Each row comes from the steps of one walk. Every step used is in the known rows, and no mark comes twice. Write the walk behind each row, first mark first.
Known rows:
d, a, v: [3.727,-6.347,0.121,-0.207,-2.778,2.141,0.202,1.980,0.669,-2.385,-0.538,-1.738,-1.022,-2.783,1.055,-2.745,-2.352,0.570,-1.157,1.578,1.528,3.573,-0.011,-1.291,-0.660,-2.426,0.307,3.869,0.064]
m, s: [2.370,-0.725,-1.539,-2.112,3.018,-0.231,-1.274,2.524,3.025,-0.258,0.156,-1.885,-1.289,-3.458,0.642,0.162,0.300,1.091,0.533,-1.192,0.313,1.336,1.918,-1.526,1.959,-0.600,-0.076,-2.903,-1.645]
y, v, l, m, s, d: [0.817,2.645,-1.410,-2.486,2.871,-0.652,-0.435,1.120,0.867,0.788,-7.011,-1.861,-0.011,-1.632,-0.261,0.339,0.283,0.211,-1.732,-4.992,-1.091,0.959,0.559,-2.120,-0.121,-1.982,1.863,1.212,-4.312]
f, n: [4.061,2.765,-1.068,0.081,-1.415,0.250,0.663,0.539,-0.424,-0.283,3.119,-0.166,-0.835,-1.339,0.525,-2.148,1.337,-2.829,1.915,-1.192,2.616,0.377,2.812,-2.840,-0.275,-0.827,0.553,4.209,-0.970]
n, f, b, d, a, v: [5.424,-3.975,-1.295,-0.453,-4.093,1.666,0.951,0.664,0.298,-3.042,1.045,-1.695,-0.464,-3.135,1.096,-3.552,-2.567,-0.366,-2.651,1.632,3.081,3.799,0.536,-0.533,-0.961,-2.474,0.934,5.209,-0.170]
m, s, d, a, v: [3.058,-5.740,-0.036,-1.735,-0.757,1.683,0.229,2.370,0.301,-1.878,-3.096,-2.498,-0.704,-3.707,0.652,-1.219,-2.433,0.521,-2.559,0.627,1.665,3.385,0.224,-0.430,-1.575,-2.987,0.674,3.499,-2.049]
l, m, n: [0.545,-0.438,0.645,1.849,-1.131,-2.004,-0.572,0.527,2.933,0.336,-6.485,0.415,-1.203,-0.628,0.871,1.078,0.807,0.376,2.560,1.289,0.944,1.801,1.610,-4.054,-0.699,-2.070,0.609,1.327,1.079]
n, f, b: [2.785,4.440,-2.145,-1.818,-3.108,-0.930,0.210,-2.082,3.641,0.877,6.407,-1.041,0.042,-2.691,1.118,-2.781,-0.206,-1.538,0.437,-2.136,0.646,1.704,2.788,-2.968,2.125,0.342,1.267,1.276,0.194]
m, s, d, b: [0.330,-2.196,-2.005,-1.121,1.193,-0.843,0.769,1.421,0.190,-0.648,-5.645,-1.707,0.915,-3.359,0.570,-1.340,0.696,1.178,-2.815,0.949,0.241,2.742,1.010,1.141,-2.702,-1.706,1.091,3.817,-3.914]
d, s, m: [1.973,-0.093,-2.376,-1.583,0.828,-1.783,0.683,1.672,-0.477,-0.326,-3.536,-1.446,-1.342,-1.171,0.788,-2.554,0.853,0.532,0.393,1.496,0.629,2.154,0.968,-1.810,0.373,-0.575,0.514,-0.259,1.275]
v, l, m, a, d, b: [1.863,-3.157,-4.522,-0.053,-0.947,-0.372,1.427,0.730,2.053,-3.504,-4.520,0.755,0.749,-2.851,1.832,-3.406,1.212,1.433,-2.992,2.565,0.564,3.803,1.266,2.998,-2.834,-2.038,1.280,7.571,0.260]
a, v, l, m, n, f: [1.050,0.312,1.049,0.464,-1.615,-0.796,0.243,-1.513,2.846,-0.034,2.331,-0.747,-1.822,-1.689,1.489,-0.701,-0.196,2.021,-0.888,0.843,0.849,1.822,3.457,-1.604,1.915,-1.566,0.513,1.128,0.501]
n, f, b, d, s, m, a, v: [4.040,-5.041,-1.882,-2.948,-1.884,0.620,0.062,1.875,2.123,-3.496,-0.209,-2.136,-1.639,-4.662,1.768,-1.905,-3.179,1.129,-2.102,2.757,3.555,3.802,2.286,0.019,0.799,-2.460,1.157,1.303,1.433]
s, m, n, f, b, d, a, v: [3.816,-4.493,-1.514,-1.147,-3.798,0.600,1.147,0.951,0.115,-3.547,-2.292,-2.029,-0.998,-3.618,0.980,-2.242,-2.887,-0.121,-2.540,2.695,3.756,3.870,1.169,-0.108,-1.062,-3.222,1.100,4.541,0.467]
l, m: [3.064,4.646,0.441,2.198,-1.661,-0.987,-0.413,0.235,3.154,0.992,-2.361,1.014,-0.304,1.092,1.098,-1.608,1.192,-0.626,0.935,-1.795,-1.192,1.800,0.700,-5.381,0.968,-0.748,0.979,3.098,-0.016]
s, m, n, f, b, d: [3.810,3.248,-4.047,-1.242,-2.118,-1.613,0.879,-0.938,-0.561,-2.126,-1.383,-0.871,0.033,-2.226,0.281,-2.097,0.018,-1.608,-0.737,-0.414,3.820,1.539,2.013,-0.775,0.479,-1.367,2.019,3.373,0.402]
m, n, f, b, d, a: [5.747,-0.017,-3.802,1.159,-3.452,-0.204,1.819,-0.749,0.110,-2.558,-1.978,-1.179,1.116,-2.427,0.420,-3.124,-0.281,-1.571,-1.261,1.816,3.588,2.421,0.925,0.458,-2.347,-1.895,1.424,6.029,-0.186]
b, d, s, m, n: [0.919,-3.330,-2.117,-0.528,0.532,-2.535,0.429,1.541,-0.691,-1.354,-8.127,-1.091,-1.675,-2.113,0.453,0.077,0.693,0.827,1.500,3.666,3.103,1.987,1.568,-1.032,-1.519,-2.108,0.525,-0.123,1.920]
b, d: [4.604,0.114,-2.938,0.538,0.067,0.162,0.147,0.952,-2.712,-2.277,-2.018,-0.232,0.078,-0.668,-0.056,-2.964,0.986,-0.800,0.238,-0.772,2.667,0.869,-0.132,-0.791,0.104,-1.168,1.277,3.852,-0.433]
y, v, l: [-0.258,-0.906,-3.310,-2.081,-0.063,1.479,-0.447,0.123,0.001,-1.330,-0.409,-1.304,-1.092,-0.531,0.169,-4.478,0.425,1.308,1.094,-6.295,-2.107,0.146,-0.872,-1.597,2.414,-0.850,1.208,1.121,0.545]
l, v: [0.914,2.449,-0.416,-1.229,-0.344,1.642,-0.932,-0.220,-0.211,1.298,-0.557,1.887,0.009,-2.689,1.085,-0.200,3.114,1.648,1.684,-3.892,-0.535,1.761,1.691,-3.558,0.852,-0.961,0.373,-1.250,1.496]
a, d, s: [7.113,-3.978,-3.088,0.174,0.775,-0.639,0.874,0.797,0.047,0.167,1.242,0.746,-0.423,-1.667,1.021,-4.495,2.246,0.373,0.692,3.790,1.374,3.564,0.087,-0.593,-3.618,0.034,-0.155,2.214,1.356]
m, l: [2.884,-1.228,0.625,0.232,-0.699,1.172,-0.802,1.330,0.759,0.298,-3.048,0.703,-1.505,-2.985,-0.274,-1.730,0.495,2.181,0.306,2.955,0.782,1.712,2.663,-2.009,1.946,-1.212,1.454,0.327,-1.519]
d, s, m, a: [2.444,-3.190,-3.015,-1.901,1.273,-0.705,-0.015,2.467,2.537,-2.723,-4.123,-1.895,-0.977,-3.512,1.554,-0.856,-0.955,1.350,0.338,2.615,2.065,2.045,2.427,0.473,1.146,-1.525,1.039,-0.272,1.706]
n, f: [2.985,1.083,0.531,0.327,-0.209,-0.218,0.257,-1.305,1.427,-0.138,6.957,-1.337,-1.216,-1.757,1.032,-2.127,0.033,0.752,-0.140,0.433,0.663,1.028,2.878,-1.293,3.413,-0.097,0.608,0.759,-1.021]
l, v, y: [-0.855,4.452,-1.097,1.178,-1.291,0.754,-1.400,0.043,-3.172,1.524,3.234,2.017,1.350,-3.349,1.643,2.295,4.899,-0.270,1.388,-2.640,-0.263,2.385,0.625,-3.573,2.321,-1.018,-0.556,-1.003,0.748]

Write each row's walk:
[1.818,3.194,-2.265,-1.508,-4.789,-0.857,0.715,-2.289,4.602,0.252,2.590,-0.819,-0.080,-2.853,1.543,-2.313,-0.598,-0.511,-1.009,-1.544,0.984,2.642,2.972,-2.457,0.138,-1.125,1.172,2.719,1.313]
d, a, v, l, m, n, f, b
[0.745,-1.304,-0.944,0.746,-1.444,0.760,-0.637,1.951,-2.614,-0.657,1.256,-1.157,0.819,-4.252,1.283,1.809,0.968,-0.919,-1.732,0.472,1.320,3.671,-0.191,-1.343,0.623,-2.488,-0.398,1.899,-1.960]
m, s, d, a, v, y
[0.913,-1.941,-2.889,-1.229,-0.553,-2.861,0.445,0.999,0.264,-1.021,-7.627,-1.057,-1.248,-2.515,0.497,-0.047,0.483,0.165,1.504,2.958,3.218,2.324,1.817,-1.438,-1.751,-1.893,0.758,-0.012,2.241]
f, b, d, s, m, n
[1.515,3.182,-1.087,0.535,-2.854,0.861,0.236,0.096,2.345,-0.055,-2.609,0.615,-0.185,0.771,1.485,-3.417,0.881,0.834,-1.643,-4.186,-1.983,2.190,0.285,-3.298,0.085,-1.558,0.719,4.865,1.074]
d, a, v, l, m
[0.857,0.073,-2.129,0.452,-3.364,-1.004,0.308,-0.108,2.184,-0.904,-7.345,0.274,-0.312,-1.187,1.041,-0.796,0.499,0.389,-0.050,-0.757,1.432,2.434,1.240,-2.314,-2.201,-2.729,0.926,3.833,2.016]
f, b, d, a, v, l, m, n
[5.313,3.741,-3.927,-0.727,-2.212,-0.621,0.670,-1.213,-0.458,-1.543,2.251,-0.518,0.623,-1.747,0.390,-3.594,0.349,-1.789,-0.715,-1.289,3.182,1.401,1.380,-1.200,0.507,-0.616,1.813,3.890,-0.264]
n, f, b, d
[-1.064,-3.694,-2.890,-3.363,-0.260,2.663,-0.680,1.290,0.623,-2.309,0.400,-1.193,-0.943,-2.625,1.460,-3.255,-0.113,2.826,-1.357,-4.723,-0.721,1.128,1.121,0.684,1.762,-1.674,0.388,2.040,2.060]
m, a, v, l
[-0.386,4.157,-0.456,1.327,-1.791,1.254,-1.517,0.209,-2.990,1.809,1.334,2.736,0.923,-4.208,1.192,2.467,4.806,0.775,0.704,-0.753,0.105,2.822,1.627,-3.357,2.472,-1.370,-0.075,-1.549,0.064]
m, l, v, y
[3.075,-3.803,-3.488,0.610,-1.127,-0.807,1.336,1.029,2.546,-3.494,-4.661,0.682,0.607,-3.031,1.819,-2.707,0.577,0.841,-2.288,4.338,1.305,4.229,1.263,2.261,-2.971,-2.131,1.360,7.208,-0.287]
l, m, a, d, b
[3.074,0.229,-2.494,-0.464,0.289,0.382,1.117,0.825,0.907,-0.947,-6.935,-2.270,0.862,-1.943,-0.032,-1.655,-0.393,-0.299,-2.431,-2.137,-0.125,1.869,-0.172,-0.261,-2.102,-2.430,1.654,4.499,-3.352]
y, v, l, m, s, d, a
[2.873,-3.147,-4.230,-2.497,1.896,-0.826,0.525,1.813,1.195,-4.740,-4.593,-0.148,-0.806,-3.640,1.222,-0.422,-0.311,-0.068,-0.786,2.155,2.498,2.468,1.958,2.429,0.402,-2.506,1.760,4.554,1.110]
s, m, a, d
[7.796,-2.326,-3.150,1.128,-0.036,-0.291,0.663,0.863,-1.740,0.223,0.554,-0.027,0.068,-0.781,0.566,-5.223,2.091,0.357,0.762,2.883,2.318,2.583,-0.404,-1.450,-3.042,0.175,0.011,1.476,0.846]
b, d, s
[3.026,-0.738,-3.447,-2.016,1.139,-2.019,1.175,1.617,-0.700,-1.365,-4.159,-0.707,-1.309,-1.595,0.827,-2.645,1.046,0.112,-0.428,2.447,1.218,2.792,0.998,-0.523,-0.630,-1.055,0.792,1.703,1.536]
a, d, s, m
[4.874,2.256,-4.395,1.177,-3.971,-0.176,1.996,-1.294,0.534,-2.181,-2.960,-0.589,1.361,-1.390,0.677,-3.663,0.476,-1.219,-2.195,-0.122,2.448,2.246,0.936,0.214,-2.384,-1.899,1.493,6.810,0.314]
v, l, m, n, f, b, d, a
[0.817,0.493,-1.066,-2.854,3.973,-0.658,-0.539,1.783,-0.343,0.710,-5.049,-2.374,0.101,-2.942,-0.282,1.144,0.392,-0.027,-1.178,-3.188,0.285,0.704,1.279,-0.786,-0.269,-1.622,1.306,0.625,-4.472]
m, s, d
[1.582,3.770,-2.083,-1.542,1.871,-0.441,-1.004,1.515,4.188,0.616,-1.696,-0.694,-0.866,-1.566,1.193,-0.508,1.560,1.479,-0.856,-4.126,-1.644,1.254,1.928,-2.499,1.722,-0.703,0.188,-1.457,-0.923]
v, l, m, s
[2.077,2.770,-2.009,-1.455,1.532,-0.305,-1.111,1.559,4.627,0.092,-2.393,-1.005,-1.323,-1.567,0.855,-0.818,0.553,1.371,-0.318,-3.893,-1.639,1.456,1.227,-3.143,2.051,-0.955,0.631,-1.806,-1.391]
y, v, l, m, s
[0.025,-0.969,-0.144,1.189,-2.194,0.790,-1.377,1.661,-2.519,-0.389,4.227,-0.129,0.051,-3.187,1.565,1.065,1.434,-0.709,0.296,-0.017,0.770,3.145,-0.359,-2.882,2.391,-1.634,-0.653,1.082,-0.187]
a, v, y
[3.478,0.576,-1.694,0.235,0.255,-0.151,1.114,1.107,0.914,-0.480,-6.325,-1.988,1.119,-2.116,0.202,-0.606,0.039,-0.681,-2.308,-0.490,0.661,2.094,0.464,-0.411,-2.510,-2.199,1.280,4.642,-3.457]
l, m, s, d, a
[3.866,-1.088,-4.118,-2.266,0.017,-1.090,0.539,1.181,2.536,-3.024,-2.159,-1.906,-0.575,-4.028,1.599,-1.457,-1.166,0.541,-0.863,2.710,3.253,2.271,3.075,0.991,1.019,-1.452,1.565,0.599,1.521]
n, f, b, d, s, m, a
[1.209,4.358,-1.918,1.074,-1.629,0.501,-0.767,0.385,-4.439,1.342,-0.648,2.583,0.972,-4.091,1.071,1.578,5.101,0.787,-0.349,0.797,1.303,3.344,1.469,-2.500,1.293,-1.491,0.081,-1.355,0.556]
b, d, s, m, l, v, y
[2.578,-0.678,-0.663,-0.001,-0.087,-2.131,1.041,-0.811,0.261,-1.061,0.735,-1.616,-1.769,-2.374,0.885,-0.786,0.070,1.226,-0.541,4.061,3.060,1.821,3.527,-0.037,1.213,-1.315,0.687,0.163,0.360]
b, d, s, m, n, f
[7.753,-3.677,-3.305,0.478,0.540,-0.871,0.731,1.050,2.110,-0.496,-0.616,0.996,-0.218,-2.069,1.623,-3.720,1.634,0.580,0.282,4.692,1.732,3.904,0.881,-0.345,-3.571,-0.515,0.246,2.530,1.728]
l, m, a, d, s
[5.115,4.271,-3.360,0.120,-2.774,-1.402,0.698,-1.464,0.621,-1.221,-0.483,0.067,0.437,-1.382,0.497,-2.444,0.417,-1.849,-0.555,-0.628,3.329,1.781,1.735,-2.029,-0.253,-1.166,1.885,3.998,0.144]
l, m, n, f, b, d
[0.701,-0.541,-1.699,-0.399,0.564,-1.214,0.841,1.242,1.201,-0.106,-6.671,-1.210,0.968,-2.580,0.726,-1.192,0.858,0.879,-3.070,0.848,-0.201,3.080,0.984,0.181,-2.939,-1.762,1.248,4.365,-3.916]
l, m, s, d, b
[0.604,5.856,-1.478,0.683,-1.478,-0.134,-0.148,-0.464,2.257,1.008,-2.223,1.128,0.038,1.584,1.264,-3.066,2.441,0.708,-0.252,-5.503,-2.647,0.861,0.647,-3.940,1.079,-0.625,0.844,3.547,1.096]
v, l, m
[6.891,1.441,-4.172,0.413,-2.144,-1.281,1.153,-1.133,0.430,1.137,0.906,0.452,0.378,-0.971,1.056,-5.171,2.416,0.182,-0.386,1.390,2.133,2.837,0.983,-1.801,-3.519,0.092,0.389,1.835,1.860]
v, l, m, n, f, b, d, s
[3.999,-1.958,-4.086,-0.970,0.622,-0.047,0.279,0.920,2.811,-3.921,-3.976,0.862,-0.552,-2.278,1.292,-1.769,-0.050,0.127,-0.633,0.110,0.981,2.540,1.009,0.796,-0.190,-2.412,2.010,5.248,0.904]
y, v, l, m, a, d
[4.335,1.444,-1.695,-1.231,-1.577,-0.543,0.652,0.512,0.212,-0.033,-4.008,0.212,-1.557,-3.485,-0.038,-2.909,0.247,1.742,-1.901,4.985,2.394,2.797,3.690,-1.082,1.141,-1.219,1.978,0.147,-0.570]
n, f, b, d, s, m, l
[7.301,-4.072,-4.213,-0.234,0.402,-0.319,0.756,0.762,1.992,-1.051,-1.056,0.706,-0.522,-1.882,1.394,-4.606,1.182,1.084,0.151,3.059,1.011,3.640,0.155,-0.188,-3.173,-0.726,0.656,2.344,1.823]
y, v, l, m, a, d, s
[1.028,0.467,-0.113,-1.305,-0.329,0.053,-0.313,1.799,0.315,-0.715,-6.743,-0.018,-2.032,-3.043,-0.269,-1.009,0.013,2.169,-0.712,2.969,0.983,1.778,3.186,-1.572,2.950,-1.829,1.913,0.166,-0.944]
s, m, l
[2.100,1.324,1.431,1.616,-1.202,-1.714,0.302,-1.514,3.196,0.346,2.147,-0.550,-1.558,-1.423,1.296,-0.027,0.070,1.016,0.361,2.161,1.346,1.658,3.645,-2.306,1.948,-1.195,0.675,0.777,-0.126]
l, m, n, f
[4.050,3.288,-3.718,-0.938,-3.302,-0.581,0.648,-1.368,0.203,-1.574,-0.315,-0.081,0.184,-1.592,0.726,-3.226,0.118,-1.067,-1.688,-1.988,2.917,1.970,1.608,-1.360,-0.271,-1.534,1.710,4.418,0.829]
a, v, l, m, n, f, b, d
